Every row comes from one small tree of marks. Brackets hold a mark, then the marks that hang from it, in the order of their numbers. Every link used is in the known rows. Which tree was each row made from?
Known rows:
{z_452 {z_615 z_461 z_617}}: [  3  -7  -4   3   4   0   4  -2  11  -9  16   6   5   2   2 -11   5  -3
  -5   0   7 -17  -2  14 -17   6  14   2  -6   0  -3 -20   4   6  -8  -8
   2   3 -13  -2 -13  -2 -14  -4  -2]
{z_452 {z_615 {z_461 {z_616 z_918}} z_617}}: [  9  -2   0  -6  -2   4   1  -9  12 -16   6  -1   6   5  -4 -11   4   4
   0   2  12 -17   1   5 -15   8  14  -1  -9  -6   3 -25   4   5 -15 -11
  -1   6 -22 -11  -7   8  -3  -2   5]
{z_825 z_617}: [-16   8  -1  17 -12  -9 -23  22  -5   6   0  -2   3  23  -2   0 -14   7
  -2  18  19  -1   5  -9  34 -15  -7   3  12   9  -1 -16  -3  -8   9  -1
 -24 -10  31   4 -10  -1  -4  -3   7]
{z_452 {z_615 {z_461 {z_616 z_918}} {z_617 z_653}}}: [  3  -7   7 -16  -3   5   6 -12   6 -13   1   1   5   4   0 -12   2   3
   3  -9  10  -8   7   1 -31   6   2  -8 -20  -5   3 -22   2  15  -9 -13
  -1   8 -23  -8  -4   8   6   6   9]
{z_918 {z_616 {z_452 z_615}}}: [ -5   9   0   0  16  -9   6  16   3 -10  17   0  19   1  18  -2   3  -9
  -3  -2   4  -8   4  -7   4  -8   6  16 -11  17   0  28   4  -8  -5 -20
  26  21   1   6   0  14 -12   4 -11]
{z_615 z_452 {z_461 z_616} {z_617 {z_653 z_896}}}: [  2  16   4 -18 -16   2  13 -25 -19  11  -2   9   1   2 -11   9 -10   3
   3  -6 -15   8  -4  33  17  -2 -14 -23  -4 -12  16 -21 -10  20  -4  -3
  -3   3 -32 -12 -15  -9 -14   0  24]
{z_653 z_617 {z_896 {z_615 z_461} z_825}}: [ -7   2   7  -4  -8  -5  -7  -2   0  15  28   1  -9  -6  -6   2  20  10
 -14  -5 -22 -10 -19  11  -8  11  -3  -3 -11 -22 -22  26  13  -8  14  -5
  12 -13   1  30   4 -27  28  -5   9]
{z_461 {z_615 z_617}}: [  2   1 -13  11  10 -10 -17   3  -7  -6  13  -6 -14   8   3   5  -9  -5
   1  -3   7   4  -4   7 -13   1   3   3   5  10 -11 -14   0  -7  -6  10
  -9  -8  -2   2 -18  16  -9   3 -23]
{z_461 {z_615 z_452 z_617} {z_616 z_918}}: [ 17  17  -5  -5   2  -6 -12 -14  -3 -15 -11 -10 -21   7  -7   5 -11   6
  17  12   5  12  -1   1  -1   7   3  -5  14 -14   6 -18  -4  -2 -15   7
  -6  -2 -20 -19  -4  31  -1  -4  -9]
{z_918 {z_616 {z_461 z_615}}}: [-23  12 -11   4  14 -15  -4  20 -11 -22  12   4   8  -6   6   4  12  -5
   7  -6  10  10  11  -3   7 -13   9  10  -8  21  -2   7  -1  -5   3   4
  13  -3   9  19 -10   1 -24  16 -31]
{z_918 {z_616 z_452 {z_461 z_615}}}: [-10  15 -17  -1  11 -10   0  20  -9 -14   8   0  19  -8  14   8  11 -12
  10  -8  -3  15   2  -5  11 -11   9  14 -15  24  11  22   4 -10  -5  -4
  28   7   3  12   2   8 -15  15 -24]
{z_452 z_615}: [ -4 -19   8  12  14  -8   5  12  10 -13   0   4   2   2   6  -7   4  -2
  -8  -4  12 -24  10 -13 -18  -1  17  24   3   5 -11  -5  -3   3  -9  -8
  -4   2   6  -2  -8  -2 -10  -6  -8]
{z_452 {z_615 z_461}}: [  3 -18   2   1  12  -7  11   6  10  -9  10   8   4  -2   3 -16   8  -1
  -3 -11   7 -19  11   4 -32   2  24  18  -8  -1  -3  -9   1  13   1 -17
   5  -3   2  -1 -13  -6 -11   0   0]
{z_653 {z_617 z_615}}: [-20   4   0  11   3  -6  -2  -9  19  -6  -4 -17  -7   4  -2  -6  -5  12
  -5   2  16  10   7  -6  11  -2   3  13  -1   2 -16   5  -5  -9   0  18
  -8  -9  27  12 -10 -11  21   2 -18]
{z_653 z_896}: [ -3 -12   4  15   8  -8  -2   8 -20  11   4   1   3  -5  -2   8  -3   2
 -18  -2   1 -19  -4  -3  14 -11  -1  19  -3  13 -12   7 -13  -6  -9  -5
 -11   2  10   5 -16  -2 -17   1  -1]
{z_617 {z_615 z_452}}: [ -4  -1  -6  14  10  -1  10 -11   8  -3 -23  -3 -13  -9   1  -4  -9  -2
  -2   8   8   3  11   3  13  -5  12  13  17  -4   5   2 -11  -6  -2  18
  -9  -5  31  -5 -10   0 -15  -8 -12]
{z_653 z_617 {z_896 z_615 z_825}}: [-12  -1  15   6  -7  -5 -12   1  -1  12  21  -3 -10  -2  -4   9  18  10
 -17   1 -16 -14 -19  -2   2   9 -10   3  -3 -18 -30  29  11 -16   5   2
   4  -9   4  28   8 -23  30 -10   4]
{z_918 {z_616 {z_452 {z_615 z_617}} z_461}}: [-13  14 -10   2   3  -1   7  14   3 -17  10   3  32  -5  11   6  17 -12
   2   5   0   0  -5  -6  23  -7   3   6 -16  21  11  13   6 -10 -20  -4
  25  20 -12   5   8   1 -17   5 -16]
{z_825 {z_896 {z_615 z_452} {z_653 z_617}}}: [  7 -25  21  14   6   0  11  15  15  15   8   7 -13   1   0  -3  -2  -3
  -6  12 -11   5 -15   3   6  -1 -10  -6  37  -8 -25  15  -1  20  26   5
  -2  -8 -19  -6  22 -26  -2 -28   7]
{z_616 {z_452 z_615} z_461 z_918}: [ 21  -5  -4  -4   5   7   9  14  10 -17 -18   0  26 -17   4   0  23  -5
  13   3   1   6   2 -38 -16   4  20  17 -22   9  22  20   3  -3 -28 -10
  27  17  -1  -8  31  13   8  11  -7]
{z_896 z_615 z_653}: [  1 -13  15  14  -6   9  -4   2   7  19   9   9  -7   4 -10   3  -9   0
 -12  12  -8 -18  -3  -9   3  15  -4  -6  24   9 -23   1   0   0  14  12
  -4   7  -9  -1   1 -16  -3  -4  -7]
{z_616 {z_452 {z_615 z_617}} z_461 z_918}: [ 22   1  -8  -3  -2  12   4   8  11 -15 -11  -1  28 -13   2   5  21  -6
  11  12  -1   7  -8 -32  -7   7  10   5 -23   9  21  12   5  -7 -35  -2
  25  20 -12  -9  32  16   7   7  -7]
{z_615 z_452}: [  4  10   6  13   9 -13   6   7  -2   1  -1   8 -10   4  -5   9  -8   7
   3   8  -1   5  12   2  18  -5   7   5  24  -5   2   5 -12   7   4  -2
   5  -2   6  -2  -8  -5 -22  -3  -5]
{z_616 z_452 z_461}: [  0   3 -10  10  -7  -1   5  20  -3   2 -13   3  31  -5  -1  19   8  -5
   7  -4  -5   9   0 -15  26 -10   5  11  -8  20  24  12  -1  -6 -17   4
  16   9   2  -1  12 -15  -1  10  -9]
{z_615 z_452 z_461 {z_617 {z_653 z_896}}}: [  5  15   0 -15  -4   1  15 -18 -20  14  11  14  -5  -7  -5   5  -6   1
   2  -6 -19  15  -5  32   1   0 -12 -23  -7  -8  10  -7 -11  21   4  -5
   8   1 -20   0 -12  -4 -22   5  17]
{z_616 z_918}: [ 15   5   7   6  13  -6  -8  13  -1  -6   9  -4  -6   0  -8   1  -6  16
   3   4  19   4  15 -25 -11  -4   7   2  -6   5  -4  13  -7  -4   1 -11
   7   3  16   8   1  22   1  17 -11]
{z_452 {z_615 {z_461 z_616} z_617}}: [ -1  -6  -1   0  -5   1   4  -7  12 -11   5   1   9   9  -3  -8   2   0
  -4  -2   9 -22  -2  14  -6   5  13   3  -5  -3   2 -32   4   6 -13  -7
  -7   4 -23 -12 -15  -7  -9  -8   5]
{z_896 {z_615 z_461} z_653 {z_825 z_617}}: [ -1   0   2  -5 -22  16 -18   7   8  22  20   7  -6  12  -8  -4   9   2
  -7   8 -23 -17 -13  14   3  22 -14 -24  26 -15 -12  -7  21 -10  33   1
  -5 -15  -2   8  13 -22  21  -9  23]
{z_653 {z_896 z_615}}: [ -3 -16   8  17  -1  -5  -6   7 -16  18   6  11  -4  -9  -2   6   0  -3
 -19   8  -5 -24 -10  -6   0  -4   3  11  -3   3 -16  15  -2  -7   0  -1
  -6   4   9  11  -9  -9 -15  -8   2]

Write each row's tree:
[-12 -15   6  -6   9   4  19 -22 -15   7 -32  -1 -13 -20   8  -4  -6  -8
  -8 -12  -5   6  10  -1  -8  -7  -9  11  -7   2   1  10 -18   6  -3  14
 -14   1  28  -1  -5   1  -6   0   4]  {z_617 {z_615 z_452} {z_653 z_896}}
[  7 -12   5  -7   7  -3   8  -1  13 -15  -1   0   5   0  -2 -16   7   6
   3  -6  13 -19  14  -5 -29   5  23  14 -12  -7   3 -13   2  11  -4 -20
   3   1  -7 -10  -8   5  -2   0   4]  {z_452 {z_615 {z_461 {z_616 z_918}}}}
[-13  -6   6  -4   8   2  17 -16   0   1 -30   0 -15  -9   7  -5 -10  -2
   2 -13   4  16  22  -4 -11  -6  -5   3   2  -1   4   6 -13   9   6  16
  -9  -2  32   0  -3  -1  -1   6  -4]  {z_617 {z_615 z_452} z_653}
[ -5  -9  15 -14  -1  -1   6  -2 -21  18   7  16 -11 -11   1   6  11  -1
  -6 -22 -23  -4   2   6 -28   3 -14 -11 -12 -14  -6  22   3  11  17 -11
   8  -3   2  19   5 -13   8   4  20]  {z_617 {z_653 {z_896 {z_615 z_452 z_461} z_825}}}
[-22  21  -8  -6   9 -10   3   8 -14 -20  10   7   4  -6   7   7  11  -6
  11  -5   2  23   9   5  10  -9  -4  -6  -6  14   3   4  -3   4   1  10
  14   0  -5  15  -4   4 -24  15 -25]  {z_918 {z_616 {z_461 {z_615 z_452 {z_617 z_653}}}}}
[ 22   2 -10  -8   5  -7 -11   0  -4  -7 -16 -18  -4   4   4   3 -11  -1
  15  -8   4   8   2 -19 -19   2  11  15  -7   1  12   4   3  -9 -13 -11
   4   4  -5 -17   4  34  20   6  -7]  {z_461 z_615 {z_616 z_452 z_918}}
[  8  11 -11   8  11 -11  -8  -3  -5  -6   6   1 -22   3   2   6  -8  -5
   8   6  -4  12  -5  14  -5   5   6   0  18  -3  -3 -12  -4   1  -5  11
  -1  -8  -7  -4 -13  14 -18  -6 -19]  {z_461 {z_615 z_452 z_617}}
[ -6   7  12  -2 -13  -8   4 -13  -1  15   6   7  -9  -3 -11   0   3   9
  -5  13 -17  -1 -15  12  12   4   5   3  -4 -24 -11  10  -1   9   9  -1
   7  -6  -9   8  -6 -24   6 -12  13]  {z_653 z_617 {z_896 {z_615 z_452 {z_461 z_616}}}}
[  3 -10  13   6  -7  13 -11   5   9  14  18   6 -10   5  -8  11   9   4
 -14  -3 -20 -26  -8  -2   0  25 -15 -14  30  -6 -25  12  14 -14  17  11
   2  -2 -12   9  16 -22  21  -9   0]  {z_896 z_615 z_653 z_825}
[ 14   5 -10  -2  14  -5   0  10  -5 -22 -15   4  -9 -19  -6   3  15   3
  24   4   2  28  12 -20 -19   4  19   9   0  -2  11   5  -6   7  -6   7
  14 -10   9   2  12  16 -10  15 -21]  {z_616 {z_461 {z_615 z_452}} z_918}
[ 10  -1 -15  -6  -1   9   7 -17   9  -2 -20 -14   6  -9   0 -11  -8   1
   4  -4  11   1   8   2  -4  -2  17   9 -13  -1  20  -1   2  -9  -3   0
  -1   0  18  -9  -5   9  11   6   1]  {z_617 {z_615 {z_461 {z_616 z_452 z_918}}}}
[-17 -26  12  10   0  -7 -10  34 -13  11  -4   2   4  19  14  -7  -9  -6
  -2  -5  20  13   3  -8   7 -34 -28  -5   7  10  -5  -5  -1  15  29 -10
 -33 -17  23   0  15  -6   2 -14  24]  {z_825 {z_617 z_653} z_896}
[  1   2 -13   2   9   1  15 -15   8   0 -14   3 -11 -14   0 -12  -5   0
   2   1   1   8  11  20   1  -1  20   9   9 -10  13  -2  -7   3   9   9
   1 -11  26  -2 -15  -5 -17  -2  -4]  {z_617 {z_615 z_452 z_461}}
[ -5   9   6  -3   1  13   4 -17  23  -1  -2 -19 -13   3  -9   5   8  12
  -6  -5 -19   0  -4  10  20  23 -18  -1  36 -10 -21   7   0 -14   4  21
  -4 -12  -3   2  12 -20  35  -6  -7]  {z_896 {z_653 {z_617 {z_615 z_452}}} z_825}
[-20 -31   2  10   1   3  -5  20  -4   7 -22  -6  -1   8  20 -17 -11 -13
  -5  -2  23  13   3  -6   6 -32 -24   0   6   8  -3  -6   0   6  24   7
 -43 -20  40  -3  14  -2   5 -17  20]  {z_825 {z_617 z_615 z_653} z_896}
[ -8   5   4   3 -10  10 -19  11   3   8   6 -10   1  21  -7   8   1   7
  -9   2 -10 -14  -6   1  32  11 -27  -7  37   4 -15 -12   4 -17  11   6
 -20 -12   3   0  10 -11  22  -3  11]  {z_896 z_653 {z_825 z_617}}
[  7 -33  11  21   2   8  -1  18   6  18  16   6  -2   4   2   1  -5 -10
 -16  10  -1 -12 -22   5   8  -5 -18 -15  29   9 -24   1   4   6  16  10
 -16   2 -24  -7  17 -17 -13 -25   3]  {z_825 {z_896 {z_615 z_617} z_653}}
[  8   6 -10  -6   3   5  13 -22  10  -7 -24  -5 -10 -12  -5 -12  -8   6
   9   5   8   7  15  12   2   0  20   5   4 -16  20  -8  -5   2   3   6
  -3  -7  17 -12  -8   6  -5   0   2]  {z_617 {z_615 z_452 {z_461 {z_616 z_918}}}}
[  2   8  -4  -3   9 -10  -3  -7 -12  -3   0   4 -24   3   6   6 -10  -7
  11  -8  -5  21   1  10 -20   4  -6  -7   9  -2  -4  -9  -7  10   1  10
  -2  -6  -6  -2  -9  16 -10   4 -14]  {z_461 {z_615 z_452 {z_617 z_653}}}
[ -1   0  11  -3 -11   7   1  -7  19  19  22   6  -6   3 -15  -7  -3   9
  -5   7 -16   0  -7   7  -6  21   0 -13  12  -5 -24   0   4  13  27   6
  11  -3 -16   7  -1 -28  14   2  -1]  {z_896 {z_615 z_461} {z_653 z_617}}
[  9  -2  -3  -3   9 -12 -15   1  -5 -16 -13 -15 -15   7  -3  -1  -9   7
  12  -7  17   3  12 -16 -22  -1  12  13  -2  -2  -1 -10  -1  -4  -5  -3
 -11  -7   1 -10  -8  28  11   8 -13]  {z_461 z_615 {z_616 z_918}}
[-18  23 -14   3   9 -10  -1  10  -8 -22  12   6   5  -5   5   8  10  -5
   8   6   3  17   4   9  20  -8   5  -1   2  13   3   2  -3  -4  -4  11
  16  -1  -4  13  -7   4 -31   9 -28]  {z_918 {z_616 {z_461 {z_615 z_452 z_617}}}}
[ 16  -1  -1 -12  -3  14   8   6   6 -14 -15   0  27 -14   4   4  19  -7
  14   0  -1  14  -3 -35 -17   6   3  -1 -29  12  21  14   4   0 -32  -5
  24  22 -13  -8  35  16  14  13  -4]  {z_616 {z_452 {z_615 {z_617 z_653}}} z_461 z_918}
[-10   0   7   4  -4   1  -5  -4 -21  10   9   0   3   5  -2  13  -9   0
 -12  -8   2  -3  -5   1   8  -7 -24 -14 -12  15 -11  -6 -11  -1 -12   6
 -12   9  -8   7 -10   0  -5   9   0]  {z_615 {z_617 {z_653 z_896}}}
[-15   9  -7  15  -9  -1 -10   1   5   2 -24  -5  -6  10   4  -9 -12  -1
   1  28  15   6   5  -1  36 -11   0   6  22  -3   8 -17  -6 -12   8  15
 -27 -14  45  -6  -7   2  -9 -15   5]  {z_825 {z_617 {z_615 z_452}}}
[ -5 -30  12  20  -9   6 -13  30   4  22   2   6   0  16   6 -10  -7 -11
 -12  24   5  -6 -18  -5  20 -13 -21  -9  35   5 -18  -7   6   6  31   3
 -34 -12   5 -10  20 -15  -8 -32  21]  {z_825 z_617 {z_896 z_615 z_653}}
[ -5  11   6 -14 -22   0 -11   7  -3  16  14  21 -16   8   1   0  14   2
   6   3 -22   7   1  13 -11   8 -12 -30  11 -37   5  10  22   4  41  -8
   8 -19  13  19  16 -17  17  -9  32]  {z_896 {z_615 z_452 z_461} {z_825 {z_617 z_653}}}
[-16  -1  -1   4   4   1  -3 -14   4   0  -2 -20  -9  -9   1   1  15   8
 -17  -7  -5  -9 -14   4  12   4  -8  17  -3  -9 -21  20   1 -25  -8  13
 -11 -14  22  18   0 -14  33  -6  -4]  {z_653 {z_617 z_615} {z_896 z_825}}
[-14  20 -15  -9   6  -5   0  11 -13 -12  10   0  21  -6  15  11   8 -14
  10 -13  -4  22   0  -3   6 -10  -8  -2 -22  25  11  17   4  -6  -8   1
  24  12  -7  12   6  11  -8  19 -22]  {z_918 {z_616 z_452 {z_461 {z_615 {z_617 z_653}}}}}
[ 19   4   3  -3  -7   5  -4  -4   9  -8 -12 -13  14  11   0   5  -6   3
   5   8  10 -11  -3 -22   8   2   3   4 -11  -1  13  -2   3 -11 -28 -12
   4  21 -20 -21  11  21  17  -3   6]  {z_461 {z_616 {z_452 {z_615 z_617}} z_918}}
[ 13  25  -9   0  -3  -3   7  -8  -1   6  20  13  -3   3 -11   5  -7   6
   5  10  -9  12  -3  36  18   3   5 -21  12 -11  13 -14  -5  11   5  -2
  14  -2 -17  -3 -15  -5 -28   0   5]  {z_615 z_452 z_461 z_617}
[-23  -7  -5  -7 -12   6  -7  -7 -14  13 -19  -3   3  -1   7 -17  -9  -5
  -5   0   9   5   4   3   2 -13 -13   3 -14   7   5 -16  -5   0  13   2
 -30 -13  42   4 -11   1   3   4  21]  {z_825 {z_617 {z_615 z_461} {z_653 z_896}}}
[ 22  22 -12 -10 -15   6  -5 -10   0   4  12  -7  17   9 -10   6 -10   9
   6   3   2   5  -8  13  14   2   0 -20 -16  -1  22 -13   6  -4 -10 -14
  11  11 -27 -10  -3  13   7  12  10]  {z_615 {z_461 {z_616 z_452 z_918}} z_617}
[ 18   9  -6 -18  -4   1 -14 -11  -8  -5 -12 -18  -3   9   5   8 -14  -3
  17 -11   1  16  -4 -14 -22   2 -10  -8 -17   3  11  -3   5  -5 -18  -2
   0  11 -21 -17   9  38  27  12  -3]  {z_461 {z_615 {z_617 z_653}} {z_616 z_452 z_918}}
[ -5 -13  16 -10   0  -3  10  -3 -23  21   1  19  -9 -11   1   1  -1  -3
  -4 -13 -16   1   5   1 -25  -3  -8  -6 -16  -5  -4  15  -6  19  16 -10
   6   2   4  12  -5  -9  -7   6  16]  {z_617 {z_653 {z_896 {z_615 z_452 z_461}}}}
[ -3   3 -12   0  -1   1  15 -20   8  -3 -25  -2  -7  -7  -4  -9  -9   2
   3   2   4   1  12  21  15  -3  18   7  11 -14  19 -15  -6   2   4  10
  -9  -8  16 -11 -16  -7 -10  -7   2]  {z_617 {z_615 z_452 {z_461 z_616}}}
[ 36   6  -6 -13   8   9   5   0  12  -4  10  -3  13  -8   5  -8   4  -2
   8   4  -2   1  -8 -13 -32  10  14   1 -24  -2  15  15   8  -2 -18 -26
  30  20 -13  -9  17  30   8   7   5]  {z_616 {z_452 {z_615 z_461 z_617}} z_918}
[-15 -17  -3 -21  -3  11  11 -25 -15   4 -22  -9  -2 -14   4  -6   4  -2
  -9 -37  -5 -10   7  13 -19  -3 -11   2 -23  -5   6  -2   1  -3   3   3
 -18 -10  16   5  -7 -10  23   7  16]  {z_617 {z_615 {z_461 z_616}} {z_653 {z_896 z_825}}}
[ 18  -3   7  -4  -1   0   0   2   9  -9 -17 -11  14   8   0   2  -4   4
   6   1  10 -12   5 -27  -1  -1  10  14 -11  -1  13   6   1  -5 -22 -18
   5  17 -10 -20  12  20  18  -1   6]  {z_461 {z_616 {z_452 z_615} z_918}}
[ 10  17 -14  -3 -19   3  -4  -8  -1   8  11  -4  20  14  -8  11 -12   3
   1  -2  -1  -2 -10  23  28  -2  -2 -17  -9   3  21 -21   5  -4 -10  -6
   3   8 -29 -10 -13  -4   0   4   9]  {z_615 {z_461 {z_616 z_452}} z_617}
[-10 -13  12   3   5   0   3  -1   5 -10   4   3   3   8   7  -3   2  -4
  -7  -8  10 -12   5  -8 -20   2  -4   0  -7   8 -12 -12  -3   7 -14   0
  -7  10  -9  -2  -4   2  -3  -2  -5]  {z_452 {z_615 {z_617 z_653}}}
[ 14   2   5  -4 -21  20  -7 -16  10  16  14   4  -1   5 -19   0 -10   6
  -5  18  -9 -11 -12   9   5  21  -6 -31  12  -3  -8 -19   7   2   9   8
  -2  10 -37 -11   1  -7   2  -1   8]  {z_896 {z_615 {z_461 {z_616 z_918}} z_617} z_653}
